Each row comes from the steps of one path. Every step used is in the known rows, and no mark comes twice. Write the path behind each row, first mark first.
Known rows:
vala -> poribo -> leno: [-19,14,31,26,-49,-18,-22,-2,-20,-49,32,-1,15,27,-11,37,19,42,-8,-10,-33,-35,-5,8,-6,25,-4,1,-18,-8,-53,1,16,6,4,-47,-5,-8,11,15,-28,-28,-30,-1,-9,-32,-2,19,20,16,-5,7,-17]
zase -> leno -> poribo -> tebe: [-16,7,24,41,-75,-25,-11,-27,-10,-31,-1,-16,20,18,-12,29,12,65,4,-11,6,-24,1,11,23,-2,13,22,4,-35,-38,32,35,-6,8,-22,23,3,-9,66,-38,3,-27,8,37,13,52,7,10,-5,3,34,-19]
tebe -> zase -> leno: [10,-6,18,29,-28,-5,-36,-41,-32,-17,12,5,28,5,7,14,-14,22,6,-13,-7,1,7,-41,16,25,-9,20,27,-35,2,-11,-7,25,-32,-18,6,-17,-10,33,-15,22,12,13,46,34,32,13,-7,9,0,-13,13]
zivugi -> nokid -> leno -> poribo -> tebe: [-9,0,36,34,-90,-38,15,-29,9,-42,-7,-3,15,5,-9,30,17,44,-1,-4,8,-14,3,39,37,-3,-6,7,11,-12,-51,23,40,-14,8,-21,19,3,-16,71,-30,-27,-9,1,36,2,32,27,16,-7,14,33,12]
vala -> poribo -> tebe -> nepilo -> zivugi -> nokid: [-38,19,59,42,-28,-50,12,-42,-2,-33,-17,-10,-15,-25,-7,40,25,27,15,-52,19,-37,-5,-15,-1,3,-3,11,22,-4,-27,10,10,-21,-8,-13,-15,-11,-28,20,-28,-17,17,2,3,-27,-2,29,11,10,8,0,16]
nepilo -> zivugi -> nokid: [-16,0,37,33,-13,-36,26,-30,-15,-16,-9,0,-12,-24,-23,24,9,15,15,-23,17,-12,-11,-13,0,-12,-1,25,13,-31,-9,-1,-18,-8,-7,15,-13,10,-16,10,0,-4,36,-10,19,-22,-11,25,14,2,9,-17,28]
nokid -> leno -> poribo -> tebe: [-8,-2,28,19,-89,-30,4,-21,15,-37,7,-7,15,16,-6,33,-1,53,-1,-2,5,-21,10,31,35,-1,-3,10,5,-13,-39,18,48,-8,13,-26,14,11,-10,64,-23,-23,-16,3,36,13,29,18,9,-2,10,47,-10]
tebe -> nepilo -> zivugi -> nokid -> leno: [-19,-16,61,21,-37,-23,14,-41,5,-29,2,5,-4,-6,-10,36,-5,3,7,-22,1,-3,-1,-4,12,32,-14,11,34,3,-22,-6,-8,-9,-12,-11,-16,-14,1,25,6,-27,59,-14,24,-9,-6,34,11,-3,11,-22,50]
zivugi -> nokid: [10,14,12,25,-25,-21,32,-33,-21,-40,-16,10,5,-6,-27,11,14,-6,5,-24,10,3,-17,-4,20,-9,-12,5,2,-21,-26,-6,-9,-8,-1,15,-2,0,-17,19,-16,-8,15,-10,23,-21,7,36,17,9,12,-22,24]
nepilo -> zivugi -> nokid -> leno -> poribo -> tebe -> zase: [-18,-27,34,36,-59,-54,-8,-35,11,-20,-6,1,2,-15,17,39,-12,35,20,0,27,-17,15,-9,17,7,-22,12,52,-17,-5,10,42,7,-18,-25,-4,-4,-42,58,-12,-9,12,22,63,26,21,15,2,17,11,39,30]
leno -> poribo -> tebe -> nepilo -> zivugi -> nokid -> vala: [-34,-18,35,51,-69,-57,2,-50,9,-28,-7,-4,23,-8,-18,56,24,38,23,-28,30,-28,-5,-7,1,0,4,14,24,0,-1,33,3,-30,-15,-25,-3,10,6,47,-9,-14,-8,11,24,-7,-5,15,13,3,6,5,21]
vala -> zase -> leno -> poribo -> tebe -> nepilo: [-43,1,29,2,-69,-29,-23,-28,1,-41,20,-3,13,10,18,50,5,48,6,-47,12,-20,-7,-14,3,22,16,-15,15,-16,-33,26,49,-1,14,-54,-1,-34,-19,59,-47,3,0,25,21,5,39,5,-3,15,11,13,-36]
leno -> poribo -> tebe -> nepilo -> zivugi: [-52,-4,64,18,-29,-34,-3,-14,14,-3,4,-8,-5,-17,16,52,-8,59,23,-39,25,-40,0,-21,-15,-4,16,17,27,-18,1,17,35,4,21,-32,-12,4,-24,13,-7,10,13,21,4,-2,1,-1,-10,18,-7,22,-29]
vala -> poribo: [-14,35,28,16,-35,-10,12,-20,1,-33,20,-9,15,11,-11,54,-3,40,20,-30,-10,-32,6,-10,17,-1,-32,10,-24,-16,-22,-13,2,10,14,-24,2,-3,-6,14,-24,-20,-32,-3,7,-36,-12,32,4,7,-12,23,-22]
nokid -> tebe -> zase: [-10,9,15,-6,-42,-19,15,-18,-13,-16,11,25,3,-6,42,25,-25,20,23,-14,28,-13,3,-26,22,-13,-28,-13,14,-19,4,-29,26,17,-9,-9,-4,-15,-47,25,7,3,6,32,35,23,10,1,-7,13,20,15,9]
zase -> leno -> poribo -> tebe -> nepilo -> zivugi -> nokid: [-46,-8,60,53,-39,-46,0,-50,-11,-17,-21,-15,0,-22,-20,32,22,33,15,-44,21,-16,-12,-19,0,14,18,20,35,-20,-16,23,10,-20,0,-13,-9,-4,-16,45,-33,-4,32,-7,24,-3,30,20,4,0,6,-20,31]
nepilo -> zivugi: [-22,5,43,17,-4,-14,4,0,-14,7,10,-2,-11,-8,-2,37,-17,43,16,-15,9,-27,-1,-18,-15,-12,-7,39,12,-34,15,-1,-12,13,-1,-16,-15,21,-5,-13,16,11,21,4,22,-13,-19,4,3,11,-17,1,-16]
vala -> zase -> leno: [-3,-4,-7,12,-45,-16,-28,-20,-38,-37,36,-1,14,18,-5,38,-17,29,-8,-1,-13,3,-14,-9,1,23,-12,19,0,-37,-18,2,-10,14,-29,-24,-12,-12,14,44,-16,13,13,24,43,-10,32,-5,13,-6,14,-4,-5]
leno -> poribo -> tebe -> zase: [-8,-6,14,12,-55,-40,-10,-23,2,-21,-1,5,14,-2,30,31,-6,46,18,-9,26,-24,11,-18,15,-5,-20,-2,33,-21,4,3,53,15,-5,-25,4,-7,-46,46,-19,23,-17,25,55,22,28,9,-3,33,0,41,-9]
nepilo -> zivugi -> nokid -> leno -> poribo -> tebe: [-27,-10,46,42,-77,-46,10,-29,13,-32,-4,-18,0,1,-9,40,6,56,4,0,15,-24,9,34,23,4,-3,21,26,-12,-37,28,35,-21,4,-22,3,14,-12,61,-21,-23,2,2,37,-3,24,20,11,-8,9,36,16]

Which path is each row?
[-36,28,35,27,-49,-39,41,-25,-24,-28,-9,6,-15,-15,7,31,0,22,12,-25,29,-15,-14,11,20,-28,-6,8,2,-19,-20,-9,11,-30,-3,21,-16,10,-22,26,6,-24,22,6,7,-7,-3,3,8,-24,30,-6,34]	nepilo -> zivugi -> nokid -> tebe
[-41,26,46,-4,-44,-25,35,-35,-8,-43,1,23,5,-13,16,28,7,10,10,-60,32,-4,-18,-20,20,-4,8,-34,-1,2,-34,-13,30,-19,20,-5,-10,-33,-31,23,-21,-22,25,10,-13,4,3,17,-3,3,29,-30,9]	zivugi -> nokid -> tebe -> nepilo
[3,-6,3,34,-62,-38,20,-49,-10,-39,-2,9,34,6,-34,28,16,3,4,-17,3,-6,-6,-3,13,-6,-3,3,2,-12,-12,9,-26,-21,-19,-3,4,4,15,36,-3,-14,-6,-5,31,-8,-20,21,20,1,15,-18,31]	zivugi -> nokid -> vala
[-12,-2,22,50,-48,-71,-19,-38,3,-30,-12,-6,6,-12,19,43,12,38,28,-14,22,-48,17,-30,-2,-1,-26,9,41,-6,-2,3,21,-4,-50,-28,-6,-1,-38,48,-11,-1,-19,29,41,-3,-4,22,6,18,10,41,16]	nepilo -> zivugi -> nokid -> vala -> poribo -> tebe -> zase
[-3,-18,23,30,-70,-47,-6,-41,7,-34,-7,8,16,-3,14,27,-1,28,15,-5,23,-16,10,-5,24,14,-27,-4,45,-10,-13,2,40,1,-14,-19,9,-15,-45,63,-19,-3,7,22,65,25,30,27,0,14,14,35,30]	zivugi -> nokid -> leno -> poribo -> tebe -> zase
[-52,13,65,24,-19,-41,-6,-11,13,-14,4,-14,-14,-13,17,59,8,64,24,-49,17,-51,7,-30,-16,-3,10,21,20,-9,-10,13,21,-2,4,-42,-16,-1,-19,2,-12,6,8,15,-9,-19,-12,7,-2,17,-9,17,-27]	vala -> poribo -> tebe -> nepilo -> zivugi
[-2,-18,21,21,-66,-35,-15,-23,14,-26,7,8,20,5,29,36,-14,41,15,1,18,-24,23,-7,25,13,-21,-1,35,-15,-5,1,51,16,-14,-35,6,-11,-37,55,-17,0,-3,29,60,32,23,15,-3,21,7,46,3]	nokid -> leno -> poribo -> tebe -> zase
[0,3,20,43,-50,-25,-42,-47,-17,-29,5,-19,25,8,7,22,4,48,4,-12,-9,-26,18,-24,17,23,-14,22,26,-22,-22,4,8,6,-38,-33,8,-16,-12,55,-34,13,-18,18,42,20,46,14,-5,3,3,20,5]	vala -> poribo -> tebe -> zase -> leno
[-34,-1,49,-3,-66,-15,-3,-25,28,-36,11,2,18,6,13,39,4,42,7,-41,17,-20,0,-6,21,17,16,-18,18,7,-37,12,49,-4,32,-45,11,-21,-21,45,-37,-11,5,8,4,12,24,20,-3,17,2,18,-24]	nokid -> leno -> poribo -> tebe -> nepilo
[-43,-15,43,49,-61,-43,-29,-30,-16,-43,23,-6,18,9,-11,51,32,37,9,-27,-19,-42,-4,-2,-24,33,5,-7,7,12,-45,28,1,-18,-11,-57,-21,-15,20,21,-28,-36,-18,6,-14,-34,-17,15,19,17,-4,-9,7]	tebe -> nepilo -> zivugi -> nokid -> vala -> poribo -> leno
[-18,-14,60,24,-46,-39,7,-37,12,-35,-11,-5,-8,-2,-10,27,7,18,4,-25,3,-12,1,12,11,23,1,11,34,13,-33,3,4,-19,-16,-22,-9,-9,-2,36,-5,-34,51,-7,18,0,7,30,18,-2,18,0,44]	poribo -> tebe -> nepilo -> zivugi -> nokid -> leno
[-32,-3,51,12,-76,-27,8,-42,15,-43,-4,3,15,-7,4,38,12,27,11,-51,16,-13,-5,4,21,22,13,-21,24,11,-41,18,50,-13,23,-35,7,-23,-20,54,-44,-20,13,9,14,5,25,28,0,12,15,8,0]	zivugi -> nokid -> leno -> poribo -> tebe -> nepilo
[-20,-11,29,37,-59,0,-26,-43,-16,-11,16,1,40,-3,-2,47,-25,53,22,-2,3,3,3,-28,26,24,-22,10,21,-45,6,11,19,26,11,-30,15,-8,-7,57,-31,14,-14,6,61,24,41,10,-21,6,-12,5,7]	tebe -> zase -> leno -> poribo
[-31,-10,65,35,-57,-44,9,-49,13,-41,-7,-14,-7,-3,-10,49,5,23,7,-29,3,-23,11,6,15,34,-12,14,30,20,-44,6,9,-22,-18,-28,-11,-12,-7,37,-15,-44,29,-11,14,-15,-2,44,15,-12,17,9,43]	vala -> poribo -> tebe -> nepilo -> zivugi -> nokid -> leno
[7,-11,19,35,-42,-26,-39,-31,-26,-28,-1,-8,21,16,5,4,2,29,-2,-6,-1,-14,5,-26,14,18,6,21,33,-29,-14,4,6,8,-33,-22,15,-12,-22,49,-22,25,4,19,46,40,48,4,2,2,8,8,8]	poribo -> tebe -> zase -> leno
[-7,-9,14,47,-64,-39,-48,-48,-19,-32,12,-21,35,18,2,33,7,44,9,-8,-7,-29,13,-26,16,23,-10,23,28,-17,-16,7,-1,-1,-51,-42,12,-11,0,68,-34,3,-28,26,46,20,37,14,3,3,2,18,13]	nokid -> vala -> poribo -> tebe -> zase -> leno
[-20,-13,27,45,-50,-61,0,-45,4,-31,-6,-2,8,-4,-16,36,27,24,12,-31,17,-34,-5,-14,-1,-4,13,8,23,3,-14,25,-14,-34,-32,-17,-3,4,7,34,-2,-5,6,6,15,-11,-10,11,19,7,15,-3,17]	poribo -> tebe -> nepilo -> zivugi -> nokid -> vala
[-30,2,54,24,-8,-37,21,-35,-9,-22,-14,9,-15,-27,-10,28,8,10,17,-47,27,-16,-7,-30,-6,3,3,11,26,-11,-3,0,-10,-2,0,7,-14,-9,-18,4,-8,-5,44,-6,10,-15,-8,19,10,11,3,-36,27]	tebe -> nepilo -> zivugi -> nokid
[2,8,13,24,-57,-51,-22,-32,11,-38,1,-6,22,8,23,41,9,38,20,-14,14,-45,16,-24,12,-3,-26,1,20,1,-9,-2,22,3,-37,-39,10,-7,-28,46,-16,6,-32,35,36,9,9,18,5,25,8,48,-8]	nokid -> vala -> poribo -> tebe -> zase
[-41,1,54,38,-33,-54,17,-39,0,-23,-16,-2,-6,-26,-10,39,15,34,20,-39,32,-21,-10,-14,-2,-1,5,5,35,-12,-10,20,24,-16,7,-6,-15,-6,-23,31,-22,-9,25,2,18,-10,14,16,4,11,9,-8,17]	leno -> poribo -> tebe -> nepilo -> zivugi -> nokid
[-31,13,32,49,-55,-43,9,-51,-2,-29,5,-14,22,-4,-25,70,13,36,32,-25,4,-31,5,-14,12,5,-32,19,-4,-8,-15,8,-24,-12,-19,-25,-9,7,12,31,-12,-28,-27,-3,19,-46,-29,29,12,0,-3,5,22]	nepilo -> zivugi -> nokid -> vala -> poribo
[-27,24,41,28,-57,-47,-3,-46,18,-54,-4,-5,20,1,-2,45,40,31,12,-67,12,-38,1,-20,12,10,11,-17,4,20,-46,9,25,-22,-1,-37,4,-19,-16,43,-48,-27,-13,14,-9,-13,5,30,7,18,14,9,-10]	zivugi -> nokid -> vala -> poribo -> tebe -> nepilo
[-42,-21,63,30,-63,-14,18,-50,8,-19,9,2,19,-14,-17,64,-17,36,24,-21,14,5,-6,-1,19,28,-21,1,27,-14,-13,16,23,-2,28,-28,-5,-9,-6,50,-19,-33,23,-18,34,-6,5,30,-5,1,-1,-6,32]	tebe -> nepilo -> zivugi -> nokid -> leno -> poribo
[-61,12,60,2,-18,-23,13,-6,-1,4,18,3,-13,-12,30,51,-19,45,24,-47,29,-28,-4,-24,-6,-15,9,9,18,-15,6,-7,21,-3,11,-21,-21,-8,-23,-2,8,0,32,20,-19,0,-10,-4,-10,10,8,-8,-11]	nokid -> tebe -> nepilo -> zivugi
[-38,10,46,41,-49,-39,3,-60,8,-36,6,-11,19,-10,-17,71,11,36,36,-47,-1,-40,-3,-26,5,13,-24,7,4,7,-11,4,-14,-17,-15,-36,-11,-4,8,23,-19,-29,-26,3,3,-43,-28,32,4,6,-4,-2,16]	tebe -> nepilo -> zivugi -> nokid -> vala -> poribo
